What can hang from each mark:
j_53: j_245 j_650 j_759
j_697: j_831 j_896
j_527: j_53
j_48: j_831
j_831: j_48
j_245: j_53 j_896
j_896: j_245 j_697
j_650: j_53
j_759: j_53

Every row comes from one small tree of marks. Brackets hold a mark, then the marks that hang from it, in the order of their numbers. Every link used is in the known rows. Which tree was each row made from?
Known rows:
[j_527 [j_53 [j_245 [j_896 j_697]] j_650 j_759]]: [ 0.87  0.21  0.74  1.43  0.84  2.42 -2.12 -1.29 -0.61  1.72  1.11 -0.13
  1.22  1.62 -0.26  0.25  3.81 -0.32 -0.07  1.16  1.35 -1.06]
[j_245 [j_53 j_759] [j_896 [j_697 [j_831 j_48]]]]: [-0.66 -0.23  1.61  1.74  0.50 -0.26 -1.87  1.00  1.46 -1.22  1.31  1.53
  0.60 -2.26 -1.48 -1.00 -2.91  0.22  0.14  0.88 -0.70  3.28]
[j_245 [j_53 j_650 j_759] [j_896 j_697]]: [-0.49  0.28  2.48  2.19  0.78 -0.35 -3.96  0.13 -0.07  0.91  1.58  1.41
 -0.57 -3.37 -2.04 -0.70 -1.82 -1.24 -1.20  2.17 -0.44  2.53]
[j_697 [j_831 j_48] [j_896 j_245]]: [ 0.68 -1.62 -2.45 -1.83 -2.11  0.28  2.62  1.99  3.16 -1.95 -2.63 -0.74
  0.76 -0.49  0.17  0.93  2.87  2.05  4.42 -2.11 -0.08 -0.40]
[j_896 j_245 [j_697 j_831]]: [-0.80  0.28 -1.58 -2.51  1.38  0.98  0.96  0.42  0.20 -1.58 -2.47  0.38
 -0.07 -0.87  0.52  0.65  1.62  0.92  0.60  0.98  0.58 -0.22]
[j_527 [j_53 j_759]]: [ 0.25  0.00  1.10  0.98 -1.33  0.99  1.65  0.22  0.12  0.97  0.17 -0.18
 -0.42  2.05  1.15  0.16  0.97  0.83 -0.32  0.89 -1.50 -0.65]
[j_245 j_53]: [-0.32 -0.57 -1.80 -0.52 -1.72 -2.58  1.57  0.71  0.20 -1.37  0.23  0.24
 -1.33 -1.13  0.60  0.25 -4.02  0.75 -0.93  1.05 -2.42  1.38]
[j_245 [j_53 j_759] [j_896 j_697]]: [-0.70  0.36  2.33  1.87  0.65 -0.41 -1.78  0.81  0.98 -0.24  1.17  1.75
 -1.47 -2.22 -1.51 -1.40 -3.99 -0.70 -1.66  1.45 -1.18  2.37]
[j_48 j_831]: [-0.41  0.51 -2.13 -2.43 -2.89 -2.24  3.31  0.42  0.79 -0.13  0.03 -0.10
  1.74  0.67  0.14  1.44 -3.57 -0.74  0.37  0.50 -3.61 -0.27]
[j_759 [j_53 [j_245 [j_896 [j_697 j_831]]] j_650]]: [-0.47 -0.42 -0.95 -1.03  0.38  1.61 -0.61 -0.36 -0.65  1.13  0.60  0.11
  1.45  2.71  0.29  0.53 -0.42 -0.97 -0.81 -1.38  0.87 -2.20]
[j_896 [j_245 j_53] [j_697 [j_831 j_48]]]: [-0.53 -0.04 -2.58 -1.49  1.66  0.19 -0.38  0.61  0.21 -3.17 -1.97  0.75
  0.45 -1.72  1.02  0.53 -0.10  0.99  2.41  0.91  0.43  1.82]
[j_697 [j_831 j_48] [j_896 [j_245 [j_53 j_650 j_759]]]]: [ 1.47 -2.07 -2.59 -0.68 -1.11 -0.35  0.34  1.67  2.46 -1.07 -1.62 -0.48
  0.91 -1.77 -0.41  0.63  3.44  1.42  4.32 -1.30  0.77  0.94]
[j_759 [j_53 [j_245 [j_896 j_697]]]]: [-0.87  0.23 -0.42 -0.86  0.14  1.25  1.67  0.19  0.24  0.21 -0.11  0.54
 -0.71  3.81  1.19 -0.41 -3.20 -0.92 -1.52 -1.89 -0.32 -2.80]
[j_896 j_245 j_697]: [-1.08  1.52 -0.14 -1.49  1.28  0.51  1.09  0.18 -0.26 -1.35 -2.87  0.46
 -2.38 -0.93  1.28  0.26  0.09 -0.07  0.03  1.25 -0.25 -1.20]
[j_650 [j_53 [j_245 j_896] j_759]]: [ 0.34  1.17  1.92  0.49  0.26  0.09  1.47 -0.41 -1.07  0.76  1.03 -1.19
 -0.34  1.67 -0.05 -1.19  0.86  0.01 -1.58 -2.97  0.65 -0.09]
[j_527 [j_53 j_650 j_759]]: [ 0.50 -0.03  1.28  1.25 -1.27  1.07 -0.55 -0.50 -0.90  2.06  0.63 -0.57
  0.52  0.88  0.58  0.93  3.15  0.29  0.10  1.57 -0.75 -0.55]
[j_650 [j_53 j_759]]: [-0.46  1.51  2.48  0.43 -1.21 -0.76  2.37  0.42 -1.62  1.07  0.66 -1.24
 -1.31  0.60  0.80 -0.46  0.69  0.42 -1.84 -2.31 -1.38  0.44]
[j_53 [j_245 j_896] j_650 j_759]: [ 1.19 -0.07  1.84  2.14  1.16 -1.42 -1.40 -2.25 -0.76  2.05  1.15 -0.93
  0.96 -0.58 -1.00 -0.57  3.89 -0.43  0.13  0.58  3.00 -1.20]
[j_831 j_48]: [-1.54  1.13  1.14  0.92 -3.08 -2.40  3.57  0.25  0.78 -3.33 -1.25 -1.09
  0.26 -0.36  2.81  1.12 -1.55  2.00  3.55 -0.95 -2.87 -0.24]
[j_650 j_53]: [-1.07  1.42  0.87 -1.27 -2.24 -0.11  2.74  0.70 -1.35 -0.19  0.12 -1.36
 -0.83  0.90  0.92  0.52 -0.86  0.66 -1.63 -2.57 -2.38  0.20]
[j_245 [j_53 j_650] j_896]: [-0.11 -0.92  0.64  0.22 -1.63 -0.99 -2.03  0.34  0.44 -0.49  0.91  0.46
  0.35 -2.38 -2.00  0.07 -4.44 -0.71 -0.20  1.47 -1.60  2.33]

Which tree is each row?
[ 0.44 -0.16 -0.46 -0.31 -0.39 -0.56 -0.79 -1.81 -0.45  0.19  0.47 -1.10
  1.56 -0.14 -0.89  0.80  1.67 -0.12  0.35  0.34  1.56 -1.54] => [j_53 [j_245 j_896] j_650]
[-0.27 -0.57  1.52  1.45  0.83  0.00 -4.05  0.30  0.27  0.69  1.91  1.32
  1.09 -3.29 -2.58 -0.33 -0.78 -0.55 -0.79  1.95  0.23  3.19] => [j_245 [j_53 j_650 j_759] [j_896 [j_697 j_831]]]
[-0.43 -0.33 -0.53 -0.97 -0.47  0.66  2.40  0.17  0.37  0.09 -0.23  0.14
 -0.52  4.19  1.14 -0.45 -3.74 -0.77 -1.06 -2.15 -0.42 -2.78] => [j_759 [j_53 [j_245 j_896]]]
[-1.07  0.65 -1.16 -1.70  1.16  0.73  0.93  0.36  0.40 -2.85 -2.68  0.14
  0.64 -0.97  1.40  0.84  1.60  1.31  2.63  0.41  0.46  0.11] => [j_896 j_245 [j_697 [j_831 j_48]]]
[ 1.29 -0.37  0.60  1.31  0.12  1.80 -1.39 -1.31 -0.39  1.75  1.03 -0.53
  1.42  1.97 -0.23  0.14  3.33 -0.13  0.33  0.93  1.32 -1.07] => [j_527 [j_53 [j_245 j_896] j_650 j_759]]
[-0.67  1.61  0.46 -1.07 -0.14  1.24  1.17 -0.06 -1.02 -0.59  0.64 -0.86
 -0.12  1.57  0.12 -0.17 -0.09  0.06 -1.81 -2.92 -0.22 -0.38] => [j_650 [j_53 [j_245 [j_896 j_697]]]]
[ 1.07 -0.72 -0.76 -0.45  0.71 -2.18  1.60  0.09 -0.11 -0.91 -2.11 -0.01
 -2.24 -0.77  0.83 -1.01 -2.01 -0.02  0.84  1.22  0.25  0.69] => [j_896 [j_245 [j_53 j_759]]]
[ 0.39 -0.83  2.26  1.94 -0.60 -1.62 -2.44  0.01  0.27  0.73  1.37  0.55
 -0.11 -2.62 -2.10 -0.90 -2.93 -0.90 -0.37  1.66 -0.58  2.54] => [j_245 [j_53 j_650 j_759] j_896]
[ 0.03  1.12  1.27  0.10  0.95  0.92  0.65 -0.22 -0.93  0.64  1.33 -0.81
  0.64  1.29 -0.38 -0.91  2.06  0.31 -1.67 -2.86  1.13  0.37] => [j_650 [j_53 [j_245 [j_896 [j_697 j_831]]] j_759]]
[ 0.46 -0.57 -0.03  1.47 -0.55 -3.05 -1.02 -0.27 -1.11  1.05  1.20 -0.02
 -0.76 -2.55 -0.07  0.06 -0.42  0.03 -0.70  1.88 -0.66  1.78] => [j_245 [j_53 j_650 j_759]]
[-0.66  0.14 -0.26 -0.53  0.32  1.33 -0.48 -0.57 -0.84  1.20  0.36  0.17
  0.26  2.71  0.66  0.30 -1.05 -1.44 -1.07 -1.19  0.44 -2.62] => [j_759 [j_53 [j_245 [j_896 j_697]] j_650]]
[-0.09  1.71  1.98  0.64  0.92  0.74  0.73 -0.37 -1.21  0.78  1.15 -0.78
 -0.58  1.33 -0.02 -1.08  1.44 -0.15 -2.00 -2.76  0.75 -0.15] => [j_650 [j_53 [j_245 [j_896 j_697]] j_759]]
[-0.03  0.78 -0.37  0.06  2.68 -0.33 -2.07 -0.30 -1.31 -0.07 -1.48  0.87
 -2.16 -2.61  0.53 -0.21  0.99 -0.96 -0.04  2.37  1.00  0.75] => [j_896 [j_245 [j_53 j_650 j_759]] j_697]
[-0.66 -0.19 -0.70 -0.51  0.16  1.39 -0.61 -0.41 -0.50  0.21  0.44 -0.05
  1.89  2.69  0.84  0.63 -0.36 -0.64  0.66 -1.73  0.78 -2.00] => [j_759 [j_53 [j_245 [j_896 [j_697 [j_831 j_48]]]] j_650]]
[ 0.98 -0.42  0.04  0.92  0.90  2.70 -2.24 -1.11 -0.32  1.59  1.33 -0.13
  2.42  1.68 -0.66  0.51  4.58  0.21  0.25  1.00  1.78 -0.65] => [j_527 [j_53 [j_245 [j_896 [j_697 j_831]]] j_650 j_759]]
[ 1.32 -0.86 -1.25 -0.53 -0.89 -0.64  1.62  1.64  2.08  0.42 -2.16  0.18
 -3.84 -1.06 -0.25 -0.57  0.35 -0.26  0.34 -0.40 -0.59 -1.02] => [j_697 [j_896 [j_245 [j_53 j_759]]]]
[-0.18 -0.26 -1.50 -0.90 -0.31  0.05  0.89 -0.73 -1.32  1.31  0.13 -0.57
  0.20  3.07  1.66  0.70 -0.34 -0.79 -0.86 -1.36  0.32 -3.01] => [j_759 [j_53 j_245 j_650]]
[ 1.25  0.02  0.26  1.86  1.20 -2.43 -0.36 -2.46 -1.63  2.13  0.99 -1.40
  0.51 -0.51  0.41  0.10  5.63  0.27 -0.12  0.78  2.93 -1.73] => [j_53 j_245 j_650 j_759]
[ 1.23 -0.79 -0.69 -0.30  0.74 -2.08  0.11 -0.44 -0.91 -0.16 -1.80 -0.23
 -1.63 -1.56  0.51 -0.50 -0.55 -0.42  1.12  1.68  0.76  0.87] => [j_896 [j_245 [j_53 j_650 j_759]]]
[ 0.41  0.28  1.06  1.43  1.93 -0.42  0.54 -0.97  0.84  0.50  0.87  0.12
  0.43  0.55 -0.59 -1.29  2.32  0.58 -0.76 -0.16  2.45 -0.98] => [j_53 [j_245 [j_896 [j_697 j_831]]] j_759]
[-0.51 -0.49  1.31  1.18  0.65 -0.05 -1.89  1.04  1.33 -0.37  1.41  1.69
  0.09 -2.20 -2.04 -1.16 -2.95  0.02 -1.27  1.28 -0.56  3.08] => [j_245 [j_53 j_759] [j_896 [j_697 j_831]]]
[-0.35 -0.14 -2.45 -1.30  1.77  0.26 -1.92  0.10 -0.53 -2.44 -1.67  0.49
  1.21 -2.47  0.68  1.00  1.33  0.61  2.66  1.42  0.98  1.89] => [j_896 [j_245 [j_53 j_650]] [j_697 [j_831 j_48]]]
[ 1.14 -0.91 -1.92 -1.24 -1.29 -0.38  0.80  1.47  1.63  0.30 -2.16 -0.05
 -3.19 -1.48 -0.49  0.30  0.59 -0.40  0.65 -0.19 -0.73 -1.02] => [j_697 [j_896 [j_245 [j_53 j_650]]]]
[-1.06 -0.57 -0.25 -0.51 -0.35  0.47 -1.51  1.32  1.58 -1.59  0.94  1.60
  0.52 -1.94 -1.97 -0.15 -4.46  0.14 -1.02  1.06 -1.57  2.81] => [j_245 j_53 [j_896 [j_697 j_831]]]
[ 0.78 -0.41 -0.93 -0.34 -0.87  2.41 -0.97 -1.03 -0.27  0.44  0.54 -0.63
  1.91  2.21 -0.20  1.09  1.72  0.04  0.57  0.74  0.30 -1.33] => [j_527 [j_53 [j_245 j_896] j_650]]
[-0.75 -0.30 -1.16 -1.32  0.20  1.52  1.60  0.39  0.46  0.03  0.19  0.50
  0.45  3.88  0.82 -0.23 -2.45 -0.48 -1.22 -2.01  0.11 -2.32] => [j_759 [j_53 [j_245 [j_896 [j_697 j_831]]]]]
